Every row comes from one small tree of marks. Brackets hold a mark, then the marks that hang from it, in alphabetical order. Every link used is in the known rows. Which tree was each row made from?
(in the rows, 128 means zero)
Known rows
(susuded (gatok vesot) toma zifuzi): [172 145 113 153  79 127 169 168 142 161 176 101 117 165 172 135 116 148
 114 126  98 106 182 152 116 147 100 127 111  95 119  95 132 147 130 165
 126 131  97 128 135]
(zetiruk gaka mebiv tulu vesot): [130 135 100 134 122 135 161 147 121 165 160 104  64 136 156 114 129 145
 117  81 118 103 151 217  99 168 128 196 101 142  97 100 148 118 140 202
 130 151 167 127  77]
(vefemag musak nituka): [138 166 126 200 100 133 130 143 131 123 163 130 114  92 175 130  93 124
  68  80 133 120 134 143 164 126 112 118 126 104  80  99 129 102 134 217
 176 104 103 129 102]
(vesot (gatok nagon (susuded toma (vefemag nituka) zifuzi))): [167 158 138 151 107 128 150 164 126 146 161 119 122 160 151 157  99 103
 107 126 100  91 143 135 159 125  66 114 144 102  75 101 144 151 120 170
 173  98  93 144 112]
(gatok (susuded vefemag) vesot): [172 159 119 161 115 116 157 164 135 155 165 118 115 137 155 136 100 130
  91 117 128 100 139 154 157 140 107 143 114 118  97  90 150 116 132 190
 166 117 119 109 112]
(gatok vesot): [151 162 104 172 105 124 159 163 133 151 165 117 110 124 161 114 111 144
  93  92 127 110 150 158 139 151 133 156 102 117 111  93 143 117 141 205
 150 129 116  96 114]
(nagon vefemag): [142 148 120 192 117 121 161 148 124 133 161 128 117 109 170 122 105 130
  85  90 134 107 134 140 153 135 120 133 102 101  93  80 132 118 152 210
 155 111 112 107 113]
(dabigi gali mefot (vefemag nituka)): [131 170 153 214 104 121 151 134 127 110 175 104  92  67 172 122  67 145
  32  81 153 166 149 141 172 125 111  94 119 100  85 116 137  87 149 216
 176 100 130 111 112]
(zetiruk (gaka zifuzi) tulu vesot): [134 139 103 134 119 149 164 137 114 164 154 116  78 155 142 116 129 118
 117  81 108 119 150 197 101 164 114 175 124 134 124 106 138 114 141 188
 134 148 151 109  77]
(gatok susuded): [151 156 123 181 120 137 152 166 124 143 154 116 109 110 179 132 106 140
 107  91 121 106 150 153 139 142 125 147 102 109  95  99 137 122 141 197
 157 122 103 113 110]
(vesot (gatok (nagon (vefemag nituka)) (susuded toma zifuzi))): [165 150 148 156 109 134 144 159 120 141 162 120 125 159 146 158 101 102
 108 122 100  83 149 131 155 123  71 114 138  98  72 100 141 160 134 177
 171  89  85 146 114]
(gali (dabigi (vefemag musak))): [140 158 143 200 102 129 152 135 119 103 159 110  95  78 167 127  93 140
  50  77 146 137 142 150 177 113 121 105 123 104  82 101 144 103 146 207
 168 101 125 118 105]
(susuded vefemag): [146 157 108 186 115 113 168 155 130 139 160 127 113 112 176 122 102 132
  84  94 134 117 128 146 156 136 113 134 111 106  96  83 136 108 135 202
 159 120 121 106 111]
(nagon (vefemag (musak (gali (dabigi mefot))) nituka)): [147 156 162 200 101 111 137 121 139  99 162 137 113  71 155 149  63 118
  23  84 146 147 131 122 196  90  93  80 127  96  61 100 131  98 144 218
 200  76 121 125 104]
(vesot (gatok nagon)): [142 163 116 164 122 129 156 161 120 135 148 119 103 132 150 121 112 131
 107  86 118 107 138 150 143 137 114 144 120 118  90  92 147 142 140 200
 158 107 103 111 108]
(tofeg sulo): [138 158 110 195 112 143 170 177 121 136 155 123  93 100 186 103 119 156
  94  79 113 123 145 134 130 134 134 164  96 118 100  78 131 111 157 194
 154 125 119 104 117]
(dabigi mefot vefemag): [133 156 131 201 113 128 165 143 124 118 162 104  91  81 178 112  89 151
  65  77 149 149 151 149 157 136 126 121 102  97  94 102 139  99 151 208
 161 112 127 101 110]
(gali (dabigi mefot vefemag)): [137 160 146 203 107 128 166 140 122 106 161 105  89  70 169 124  88 152
  55  72 148 152 152 149 170 115 124 111 111 101  87 106 140 102 150 208
 172 107 130 101 110]
(gaka (zetiruk tulu)): [139 150  87 169 109 134 167 143 117 154 160 105  90 126 171 113 106 139
 107  68 125 129 160 173 113 157 137 161 114 123 108  99 141 110 153 200
 126 145 133 109  94]
(musak gali): [138 159 119 179 113 114 161 155 132 130 154 121 109  92 171 121  92 144
  75  81 130 135 148 143 147 137 126 137  98 108 102  99 135 114 140 205
 151 123 118 104 114]
(noru zifuzi): [127 155 109 182 117 143 163 149 126 130 155 129 110 114 179 121 112 132
 100  75 109 120 162 156 130 141 136 143 103  90 110  97 130 119 136 189
 146 130 101  99 112]
(toma (susuded gatok (vefemag (musak gali) nituka) zifuzi)): [168 139 148 173  91 113 147 128 138 119 159 127 118 126 171 156  77 127
  69 124 105 123 152 142 160 122  74  75 135  83  78  93 137 125 122 170
 168  96 101 155 118]
(zetiruk vesot): [136 155 111 176 107 132 165 158 124 145 163 117  98 116 172 111 123 145
  94  85 122 117 144 165 131 150 129 159 102 118 104  96 125 108 137 208
 144 128 126 101 107]
(toma (susuded (vefemag musak) zifuzi)): [165 130 121 185 100 129 163 136 129 126 147 137 109 118 184 144  91 134
  89 114 111 109 150 151 149 139 100 106 121  81  85  88 137 119 130 176
 170 111 112 130 106]
(gatok nagon (susuded toma) vesot): [177 162 122 153 109 143 151 191 147 172 168 100 106 158 147 144 112 122
  98 127 118  90 157 148 148 146  99 148 123 115 100 105 143 148 130 197
 165 116 102 124 115]
(gatok nagon vesot): [155 168 107 163 113 132 156 172 140 158 164 115 108 136 144 121 106 127
  85 101 127 107 139 153 152 146 118 158 117 119 107  99 145 129 136 209
 160 120 111 108 104]
(vesot (gatok nagon susuded)): [154 161 130 157 128 136 148 166 118 139 145 115 104 137 150 135 110 128
 115  95 112  98 142 151 144 135 107 144 123 120  82  98 152 147 139 190
 166 103  97 120 107]
(vesot (gatok (nagon (vefemag (musak (gali (dabigi mefot))))))): [155 152 153 169 116 112 151 129 132 102 143 131  98 104 132 144  75 123
  51  88 135 140 131 128 182  94  90  92 133 109  61  95 148 129 145 202
 195  69 122 118 102]
(zetiruk (gaka zifuzi) mebiv tulu vesot): [130 132  95 123 129 142 161 141 115 166 156 109  63 154 143 110 132 129
 128  85 106 109 161 213 101 173 124 198 114 135 111 106 147 120 137 190
 126 154 168 122  68]
(nagon (vefemag (musak (gali dabigi)))): [151 146 144 189 107 110 151 127 132 107 154 134 111  85 158 141  78 126
  41  89 143 132 132 129 182 103 107  97 117 100  75  89 136 109 148 209
 177  87 125 119 107]
(zetiruk (gaka zifuzi) mebiv (vesot (gatok nagon))): [134 141 103 117 139 139 159 155 113 152 144 121  76 174 119 115 139 122
 134 103  93 104 155 194 120 158 105 186 132 127 105 106 151 145 126 181
 140 128 146 123  79]
(tofeg (sulo mebiv)): [132 161 110 200 112 146 173 189 124 134 155 127  74  98 186  83 120 166
  95  82  93 120 149 125 129 129 142 178  86 120  94  70 133 114 162 187
 151 125 119 104 129]
(toma (susuded (gatok vesot) zifuzi)): [172 137 123 160  93 133 165 154 132 146 160 111 110 150 171 136 111 156
 117 121  92 102 180 166 115 156 113 127 109  93 110  91 142 146 137 167
 139 127  97 125 127]
(toma (susuded zifuzi)): [154 136 118 185 102 142 167 152 121 135 148 124 109 116 188 133 106 148
 114 101  99 104 171 158 123 155 124 134 103  84 102  96 134 134 139 181
 151 131 101 117 114]

Write each row's tree
[131 131 100 108 131 135 160 134 105 158 149 110  61 170 131 109 138 132
 142  84  97 104 162 215  94 170 120 193 121 144 103 100 159 132 138 180
 127 144 166 119  73] : (zetiruk (gaka zifuzi) mebiv tulu (vesot gatok))
[132 135  93 137 134 140 157 142 117 159 150 112  72 141 151 117 119 129
 131  80 111 109 162 198 107 167 128 186 113 124 111 101 155 128 141 189
 133 154 152 125  73] : (zetiruk (gaka zifuzi) mebiv tulu)
[171 153 133 167  85 126 148 152 149 144 175 116 121 156 164 160  89 101
  72 136 110 112 139 129 170 112  49  81 155  85  80  96 125 137 112 173
 167  94  92 171 113] : (susuded (gatok nagon) toma (vefemag musak nituka) zifuzi)
[136 165 157 217  98 123 140 121 131 100 170 111  87  60 172 128  58 141
  17  81 159 170 144 137 184 115 104  76 129  97  73 116 138  79 148 216
 188  86 132 122 105] : (dabigi gali mefot (vefemag musak nituka))
[143 168 154 199  94 119 134 130 141 102 158 130 103  62 162 145  64 130
  29  74 141 160 142 132 186  95 103  90 129 102  68 113 132  94 133 216
 199  90 120 123 101] : (vefemag (musak (gali (dabigi mefot))) nituka)
[183 162 132 149  97 131 149 175 145 171 178 115 128 168 144 162  91  97
  85 145 109  88 147 137 171 132  65 125 143 101  91 109 142 141 114 177
 176 109  99 145 109] : (gatok nagon (susuded toma (vefemag nituka) zifuzi) vesot)
[163 141 147 174 104 139 150 148 129 136 163 118 120 146 161 151  98 121
  96 123  95  95 154 145 148 134  82 104 131  84  85  93 132 154 137 181
 159 101  82 154 116] : (toma (susuded (gatok (nagon (vefemag nituka))) zifuzi))
[136 140  82 115 127 137 164 138 106 160 156 100  63 178 125 101 126 122
 133  83  99 122 172 195 111 170 124 191 138 136 102 108 154 131 139 183
 117 139 160 121  68] : (gaka (zetiruk mebiv tulu (vesot (gatok nagon))) zifuzi)
[175 144 143 160  98 134 148 151 135 146 169 116 122 163 146 150  98 121
  93 133  95  90 159 149 148 139  83 111 132  92  92  93 140 155 135 179
 159 101  86 147 117] : (toma (susuded (gatok (nagon (vefemag nituka)) vesot) zifuzi))
[133 136  77 136 120 138 168 137 111 163 163 101  66 155 149  98 124 132
 125  78 107 129 179 196 107 176 138 193 121 127 112 109 142 111 142 189
 111 155 166 114  72] : (gaka (zetiruk mebiv tulu vesot) zifuzi)
[131 134 106 119 124 128 160 141 111 157 154 105  62 153 145 113 136 147
 132  81 109  97 152 219  92 165 123 192 107 152  89  95 160 131 142 192
 129 140 165 124  82] : (zetiruk gaka mebiv tulu (vesot gatok))
[165 158 114 159 104 103 165 157 141 152 172 111 114 150 156 124 109 140
  88 117 126 114 138 154 147 136 100 126 117 117 106  78 144 121 132 187
 145 116 116 115 125] : (susuded (gatok vesot) vefemag)
[134 170 163 197 102 112 151 135 129 100 165 108  99  61 158 131  67 139
  28  73 149 166 150 137 186 105 110  96 117 103  80 116 140  99 143 212
 179  99 129 111 111] : (musak (gali (dabigi mefot (vefemag nituka))))
[161 166 149 155 122 112 132 145 130 124 150 128 112 129 136 153  78 102
  67 108 125 114 120 134 184 108  71 103 148 118  59 100 154 129 124 191
 192  76 106 142 100] : (vesot (gatok nagon (susuded (vefemag (musak gali) nituka))))
[150 151 128 169 121 124 148 141 122 122 148 131 107 132 143 130 101 116
  84  94 127 104 124 137 163 121  98 119 131 111  71  83 147 137 145 202
 173  82 107 123 103] : (vesot (gatok (nagon (vefemag musak))))
[129 172 146 207 104 120 147 140 119 117 177 103 102  81 169 119  82 137
  43  86 146 143 143 145 170 133 114 106 122 107  91 110 141  98 148 214
 159 107 123 120 115] : (dabigi gali (vefemag nituka))
[138 146  81 157 117 142 166 135 111 154 156 110  89 145 156 108 110 121
 119  71 113 137 171 169 114 162 133 162 129 116 123 105 140 112 150 186
 123 149 135 103  84] : (gaka (zetiruk tulu) zifuzi)
[161 134 118 181 105 127 173 147 125 135 151 130 113 124 184 139  99 137
 103 114 106 105 154 153 140 148 107 121 112  83  96  87 136 126 133 176
 159 124 110 120 113] : (toma (susuded vefemag zifuzi))
[170 162 118 152  96 131 160 185 154 168 176  90 105 170 149 132 122 135
  98 127 115 104 160 150 136 142  94 131 124 113 111  92 137 155 130 194
 141 116 100 129 129] : (susuded (gatok nagon vesot) toma)
[168 148 141 167  77 105 151 139 148 131 174 119 126 136 173 157  79 117
  60 130 114 131 151 127 165 110  57  69 141  84  84  95 125 124 115 168
 159  97 103 160 124] : (susuded gatok toma (vefemag (musak gali) nituka) zifuzi)
[173 163 146 166 114 134 122 154 140 147 170 125 121 139 130 154  84  94
  60 120 132  90 125 136 188 120  83 121 141 115  71 101 148 127 136 209
 193  81 100 142  96] : (gatok (nagon (vefemag musak nituka)) susuded vesot)
[136 143  83 145 112 143 170 134 110 161 160 108  80 157 149 102 121 122
 116  75 108 137 169 182 109 167 130 173 131 125 124 108 133 106 145 187
 117 149 150 102  80] : (gaka (zetiruk tulu vesot) zifuzi)
[169 166 122 156 120 140 147 178 137 163 160 111 108 142 142 137 102 124
  94 110 121  96 145 154 154 144 111 158 119 120  98 106 150 136 134 198
 169 116 104 118 103] : (gatok nagon susuded vesot)
[173 156 121 162 101 134 154 181 141 165 170 101 108 146 164 138 117 139
 106 120 118  93 168 153 134 150 115 146 107 113 104  98 141 135 135 194
 155 124 108 111 125] : (gatok (susuded toma) vesot)
[180 160 124 156 118 127 144 161 145 154 159 123 108 144 139 147  87 108
  68 125 133 102 124 145 180 127  86 129 138 117  82  97 153 121 125 194
 187  96 115 131  96] : (gatok nagon (susuded (vefemag musak)) vesot)
[138 167 160 212  97 131 141 127 127  95 166 112  94  62 166 135  74 135
  31  72 152 156 142 142 191 100 109  87 132  99  68 112 139  91 142 216
 192  89 124 122 101] : (gali (dabigi mefot (vefemag musak nituka)))
[182 141 124 150 101 125 168 156 140 153 161 115 112 169 152 145 100 132
  99 140  98  99 155 156 143 145  83 116 130  94 101  88 146 149 126 165
 155 113 101 138 117] : (toma (susuded (gatok nagon vesot) vefemag zifuzi))
[132 172 158 209 102 129 151 139 122 105 169 106  98  67 165 129  81 139
  45  72 147 150 148 145 181 108 114 103 122 101  79 112 139  99 144 215
 181 102 121 112 108] : (gali (dabigi mefot (vefemag nituka)))
[146 158 157 195 101 110 134 125 133 104 164 136 120  82 153 146  73 112
  30  87 142 130 127 125 194  96  95  88 130 102  66  96 133 105 142 217
 188  81 115 131 105] : (nagon (vefemag (musak (gali dabigi)) nituka))
[189 144 118 145  83 120 164 157 156 158 172 112 115 178 152 152  96 116
  78 148 111 109 149 137 158 125  61  97 145  93  97  90 137 142 116 163
 157 101 106 152 117] : (susuded (gatok nagon vesot) toma (vefemag musak) zifuzi)
[167 157 131 152 121 125 157 173 131 148 154 110 106 158 150 146 112 116
 108 122 115  92 138 141 154 129  81 124 134 114  78  89 148 151 128 184
 170  97 104 127 116] : (vesot (gatok nagon (susuded toma vefemag)))
